What can hang from each mark:
K: J
G: J V
L: A K
H: V
M: C
J: G K
A: L
W: M
V: A C
C: M Q

Every row comes from one small tree of marks. The marks that hang from a mark follow it in brackets, in alphabetical order. Every link used is in the known rows. Which tree was each row made from?
Known rows:
W[M[C[Q]]]: | -1.85 | -2.17 | -3.72 | -1.65 |  2.09 | -0.30 | -2.46 |  5.70 |  1.59 | -0.78 | -1.50 |  2.03 | -0.17 | -1.67 |  2.88 |  0.00 |  1.17 |  0.59 | -2.89 |  0.15 |
G[J V[C[M]]]: |  0.52 | -1.09 | -0.40 |  2.26 |  1.48 |  0.02 | -0.63 |  1.00 | -2.64 | -0.19 | -1.19 |  1.98 |  3.59 |  0.46 |  1.64 | -0.60 |  1.41 |  1.14 |  1.28 | -0.36 |
H[V[A C]]: | -0.18 |  0.59 | -1.41 |  0.13 |  1.58 |  1.38 | -0.63 | -3.84 | -3.39 | -2.15 | -1.30 | -0.26 |  2.90 |  1.97 |  0.19 |  2.44 |  0.68 |  0.52 | -0.90 |  4.37 |
W[M]: | -1.43 | -1.71 | -1.75 | -0.43 |  2.06 |  0.17 | -0.54 |  3.55 |  0.29 | -0.62 | -1.91 |  2.07 |  1.96 | -0.85 |  4.38 |  1.25 |  0.41 | -0.12 | -2.12 |  1.72 |
H[V[C]]: | -1.26 | -2.01 | -2.37 |  0.77 |  1.97 |  1.25 | -0.32 | -3.82 | -3.13 | -3.37 | -1.31 | -0.25 |  2.88 | -0.31 |  1.36 |  2.19 |  0.75 |  0.78 | -0.84 |  3.05 |
C[Q]: | -1.55 | -0.83 | -1.22 |  0.67 |  2.12 | -0.78 | -0.60 |  3.32 | -0.50 | -1.80 | -1.27 | -2.07 |  0.78 | -1.80 |  1.19 |  1.44 |  1.34 |  0.60 | -2.47 |  0.53 |
L[A K[J[G[V[C]]]]]: |  2.84 |  0.81 | -2.43 |  5.02 |  1.49 |  2.31 | -0.19 | -7.54 |  3.90 |  0.10 | -1.15 |  1.10 |  0.97 | -0.88 | -2.30 | -5.16 |  1.91 |  1.99 |  0.25 |  0.19 |
K[J[G]]: | -0.01 |  0.15 | -1.69 |  2.24 |  2.18 | -0.03 |  0.85 | -1.41 |  0.76 | -1.78 | -1.21 | -2.43 |  1.27 | -3.07 |  2.83 |  0.00 |  1.69 |  0.84 | -1.78 | -0.25 |
V[A[L[K[J]]] C[M Q]]: |  0.78 |  1.96 | -0.80 | -0.89 |  1.73 |  0.32 | -1.24 | -0.33 |  4.15 | -0.42 | -2.39 |  2.56 | -0.13 | -0.25 | -3.00 |  1.28 |  2.41 | -0.26 | -1.61 | -1.35 |
J[G[V]]: | -0.09 | -0.38 | -2.32 |  4.76 |  2.06 |  1.30 |  0.93 | -1.97 | -1.69 |  0.61 | -1.00 | -1.49 |  2.38 | -1.14 |  2.08 |  1.62 |  0.33 |  0.88 | -0.10 |  0.44 |
C[M Q]: | -2.12 | -1.05 | -0.41 |  0.42 |  2.26 |  0.19 | -1.43 |  5.03 | -0.27 | -1.66 | -1.39 |  0.73 |  1.22 | -1.73 |  1.57 |  1.07 |  1.95 |  0.61 | -2.17 | -1.34 |
L[A K[J[G[V[C[Q]]]]]]: |  2.08 |  1.09 | -1.78 |  4.28 |  1.43 |  2.11 | -0.67 | -6.49 |  4.12 | -0.10 | -0.88 |  0.15 | -0.85 | -1.20 | -4.10 | -6.05 |  2.57 |  2.07 | -0.42 | -1.10 |
G[V]: | -0.32 | -0.99 | -1.32 |  3.93 |  2.02 |  1.32 |  0.21 |  2.08 | -1.75 |  0.18 | -1.06 | -0.96 |  3.47 | -0.81 |  1.95 |  1.91 |  0.03 |  0.85 | -0.56 |  0.63 |
L[K]: |  0.13 | -0.74 | -3.15 |  1.66 |  2.34 | -0.48 | -0.50 |  0.45 |  2.49 | -1.05 | -2.06 |  0.65 |  2.41 | -2.13 |  0.70 |  1.85 |  0.64 |  1.11 | -1.28 |  1.70 |
G[J V[A[L[K]] C]]: |  2.80 |  1.99 | -1.98 |  1.62 |  0.69 | -1.12 |  0.81 | -2.40 |  0.44 |  2.85 | -1.99 |  1.40 |  2.83 |  2.14 | -1.93 |  3.44 |  0.10 |  0.25 |  2.11 |  2.24 |
A[L[K[J[G]]]]: |  0.52 |  0.41 | -3.43 |  1.93 |  1.89 | -0.32 |  1.81 | -3.15 |  4.40 |  0.21 | -2.14 | -0.33 |  0.87 | -3.46 |  0.74 |  3.44 |  1.07 |  0.22 | -0.30 | -0.97 |
J[G[V[A[L]]] K]: |  1.24 |  2.79 | -0.97 |  4.28 |  1.77 |  0.62 |  2.37 | -1.97 |  0.16 |  3.76 | -2.00 | -0.86 |  0.96 |  1.11 | -1.66 |  5.42 |  0.07 | -0.97 |  0.82 |  0.77 |
K[J[G[V[A]]]]: |  1.54 |  2.91 | -0.28 |  4.21 |  1.60 |  2.03 |  0.85 | -1.56 | -0.42 |  1.14 | -0.65 | -2.33 |  2.10 | -0.09 |  0.55 | -0.02 |  1.02 |  0.83 | -0.64 | -0.01 |
J[G K]: |  0.06 |  0.19 | -1.97 |  2.86 |  2.77 | -1.02 |  1.00 | -1.90 |  0.87 | -0.71 | -2.17 | -1.42 |  0.32 | -2.09 |  0.35 |  1.69 |  1.33 |  0.21 | -1.04 |  1.15 |
L[A K[J[G]]]: |  1.79 |  1.30 | -2.23 |  2.89 |  1.47 |  0.64 |  0.15 | -3.18 |  5.27 | -0.30 | -1.31 |  0.44 |  0.83 | -2.38 | -0.35 | -3.41 |  2.06 |  1.93 | -0.66 |  0.27 |
J[G[V] K]: |  0.49 |  0.32 | -1.48 |  5.42 |  2.58 |  0.94 |  1.31 | -2.20 | -0.07 |  1.00 | -1.59 | -1.32 |  1.17 | -1.41 | -0.70 |  1.40 |  0.80 |  0.46 |  0.05 | -0.03 |

Which tree is each row?
|  1.83 |  2.16 | -1.36 |  3.07 |  1.37 |  1.34 |  1.53 | -5.53 | -0.54 |  1.37 | -1.51 | -1.31 |  1.22 |  1.03 | -0.12 |  2.18 |  0.87 | -0.45 |  0.04 |  0.62 |	K[J[G[V[A[L] C]]]]
|  1.52 |  0.72 | -1.29 |  2.10 |  1.34 |  0.73 | -0.57 |  0.68 |  5.21 | -0.72 | -1.40 |  0.85 |  1.89 | -2.11 | -0.52 | -3.17 |  1.77 |  1.84 | -1.18 |  0.43 |	L[A K[J]]
|  0.98 |  2.30 |  0.18 |  3.55 |  2.53 |  1.49 | -0.97 | -3.28 | -0.20 |  0.82 | -1.72 |  1.12 | -0.90 |  1.59 | -4.26 | -0.91 |  2.40 |  0.04 | -0.72 | -0.68 |	J[G[V[A C[M Q]]] K]
|  2.19 |  1.79 | -1.18 |  1.54 |  0.88 | -0.12 | -0.01 | -0.57 |  0.77 |  2.99 | -2.03 |  4.13 |  3.28 |  2.21 | -1.71 |  3.09 |  0.69 |  0.23 |  2.54 |  0.29 |	G[J V[A[L[K]] C[M]]]
|  1.49 |  2.47 |  1.98 |  1.69 |  1.60 | -0.44 | -1.04 |  1.99 | -0.98 |  1.17 | -1.40 |  1.18 |  0.56 |  2.10 | -4.08 | -1.37 |  2.50 |  0.46 |  0.53 | -0.77 |	G[J[K] V[A C[M Q]]]
|  0.66 |  0.75 | -2.05 | -0.28 |  1.71 | -1.16 |  0.20 | -1.55 | -1.04 | -0.15 | -2.41 | -0.07 |  1.77 |  1.94 |  1.19 |  4.80 |  0.34 | -0.94 | -1.08 |  3.86 |	V[A[L] C]
|  1.80 |  2.12 | -0.46 |  4.24 |  2.55 |  1.65 | -0.51 | -4.18 | -0.43 |  1.09 | -2.04 |  1.99 |  0.95 |  1.89 | -2.42 | -0.13 |  1.68 |  0.04 |  0.00 |  0.62 |	J[G[V[A C[M]]] K]
|  2.01 |  2.25 | -1.32 |  0.91 |  0.64 | -1.26 |  0.31 | -1.35 |  0.79 |  2.58 | -1.62 |  0.42 |  1.02 |  1.84 | -3.67 |  2.64 |  0.84 |  0.25 |  1.37 |  0.97 |	G[J V[A[L[K]] C[Q]]]
|  0.53 |  1.75 | -1.83 |  2.40 |  1.51 |  0.58 |  0.78 | -4.74 | -1.76 |  1.73 | -1.49 | -1.40 | -0.34 |  1.97 | -1.45 |  3.37 |  0.78 | -0.63 | -0.24 |  1.17 |	J[G[V[A[L] C[Q]]]]
|  0.28 | -0.14 | -2.49 |  1.11 |  1.74 | -0.24 |  1.10 |  0.77 |  4.30 | -0.22 | -2.21 |  0.18 |  1.95 | -3.26 |  0.49 |  3.73 |  0.78 |  0.16 | -0.80 | -0.74 |	A[L[K[J]]]
| -1.95 | -2.24 | -1.54 |  0.56 |  2.08 |  2.18 | -1.11 | -2.16 | -2.89 | -3.22 | -1.41 |  2.49 |  3.26 | -0.20 |  1.71 |  1.79 |  1.36 |  0.78 | -0.44 |  1.14 |	H[V[C[M]]]
|  2.34 |  2.45 | -3.19 |  0.84 |  1.72 | -0.51 |  0.81 | -7.03 |  3.76 |  0.13 | -2.50 |  0.29 |  0.22 | -0.29 | -1.29 |  2.24 |  1.43 | -0.17 | -0.61 |  1.61 |	V[A[L[K[J[G]]]] C]
|  1.54 |  2.54 | -0.64 |  3.71 |  2.38 |  0.51 | -0.07 | -4.90 | -0.51 |  0.59 | -1.64 | -1.66 | -1.28 |  1.44 | -4.53 | -0.64 |  1.82 |  0.07 | -1.05 |  1.22 |	J[G[V[A C[Q]]] K]
|  1.00 | -0.26 | -2.80 |  3.87 |  1.97 |  2.26 |  0.59 | -5.67 |  3.25 |  0.78 | -2.06 |  3.19 |  1.41 | -1.85 | -1.00 |  1.16 |  1.52 |  0.36 |  0.89 | -2.87 |	A[L[K[J[G[V[C[M]]]]]]]
|  0.38 |  0.24 | -1.18 |  4.69 |  1.92 |  1.93 |  1.20 | -1.70 | -0.28 | -0.06 | -0.65 | -2.26 |  2.10 | -2.35 |  1.70 | -0.32 |  1.13 |  1.13 | -0.61 | -1.42 |	K[J[G[V]]]
|  2.52 |  1.97 | -1.78 |  2.59 |  1.33 |  1.45 |  0.45 | -3.25 |  2.66 |  1.36 | -2.01 |  0.83 |  2.10 |  0.63 | -2.61 |  2.20 |  0.53 |  0.00 |  0.09 |  0.60 |	G[V[A[L[K[J]]] C]]
|  3.13 |  2.71 | -2.28 |  3.98 |  1.88 |  1.82 | -0.19 | -7.49 |  2.36 |  0.24 | -1.42 | -0.05 |  1.22 |  0.08 | -2.71 | -1.78 |  1.46 |  1.16 | -0.42 |  0.96 |	L[K[J[G[V[A C]]]]]
| -2.65 | -1.84 | -0.91 | -0.16 |  2.03 |  2.03 | -1.64 | -1.19 | -2.61 | -3.43 | -1.09 |  1.53 |  1.47 | -0.56 | -0.06 |  1.00 |  2.08 |  0.82 | -1.23 | -0.17 |	H[V[C[M Q]]]
|  0.33 | -0.67 | -0.54 |  1.86 |  1.30 | -1.05 | -0.31 |  0.41 | -2.77 | -0.56 | -0.75 | -1.68 |  1.33 |  0.03 | -0.46 | -1.00 |  1.54 |  1.22 |  0.14 |  0.26 |	G[J V[C[Q]]]
| -1.88 |  0.59 | -0.44 | -1.28 |  1.27 |  1.74 | -0.68 | -0.86 | -2.44 | -0.67 | -1.54 |  1.95 |  1.28 |  1.92 | -0.98 |  5.02 |  1.36 | -0.62 | -0.44 |  0.69 |	H[V[A[L] C[M Q]]]
|  1.03 |  0.37 |  0.30 |  3.64 |  1.56 | -1.00 |  1.33 |  3.10 | -0.93 |  1.36 | -1.29 | -1.14 |  2.65 | -0.82 | -0.61 |  1.02 |  0.81 |  0.87 |  1.24 | -0.11 |	G[J[K] V]
|  1.63 |  2.91 | -0.59 |  4.94 |  2.18 |  1.01 |  1.03 | -1.91 | -0.30 |  2.18 | -1.57 | -1.25 |  1.18 |  0.95 | -1.85 |  1.64 |  0.68 |  0.18 | -0.03 |  1.40 |	J[G[V[A]] K]
|  1.81 |  2.89 |  0.83 |  2.52 |  0.82 | -1.30 |  2.34 |  3.38 | -0.76 |  4.08 | -1.72 | -0.76 |  2.52 |  1.66 | -1.59 |  5.04 |  0.13 | -0.58 |  2.05 |  0.72 |	G[J[K] V[A[L]]]
|  1.55 |  2.23 |  0.45 |  2.50 |  0.77 | -0.54 |  0.55 |  3.51 | -2.72 |  2.10 | -0.66 | -1.40 |  3.91 |  1.73 |  0.97 |  1.55 |  0.29 |  0.98 |  0.99 |  1.88 |	G[J V[A]]
|  0.83 |  2.36 |  0.48 |  2.90 |  1.88 |  2.52 | -1.08 | -2.86 | -0.39 | -0.32 | -0.81 |  0.07 | -0.01 |  0.52 | -1.78 | -2.61 |  2.79 |  0.72 | -1.38 | -2.00 |	K[J[G[V[A C[M Q]]]]]
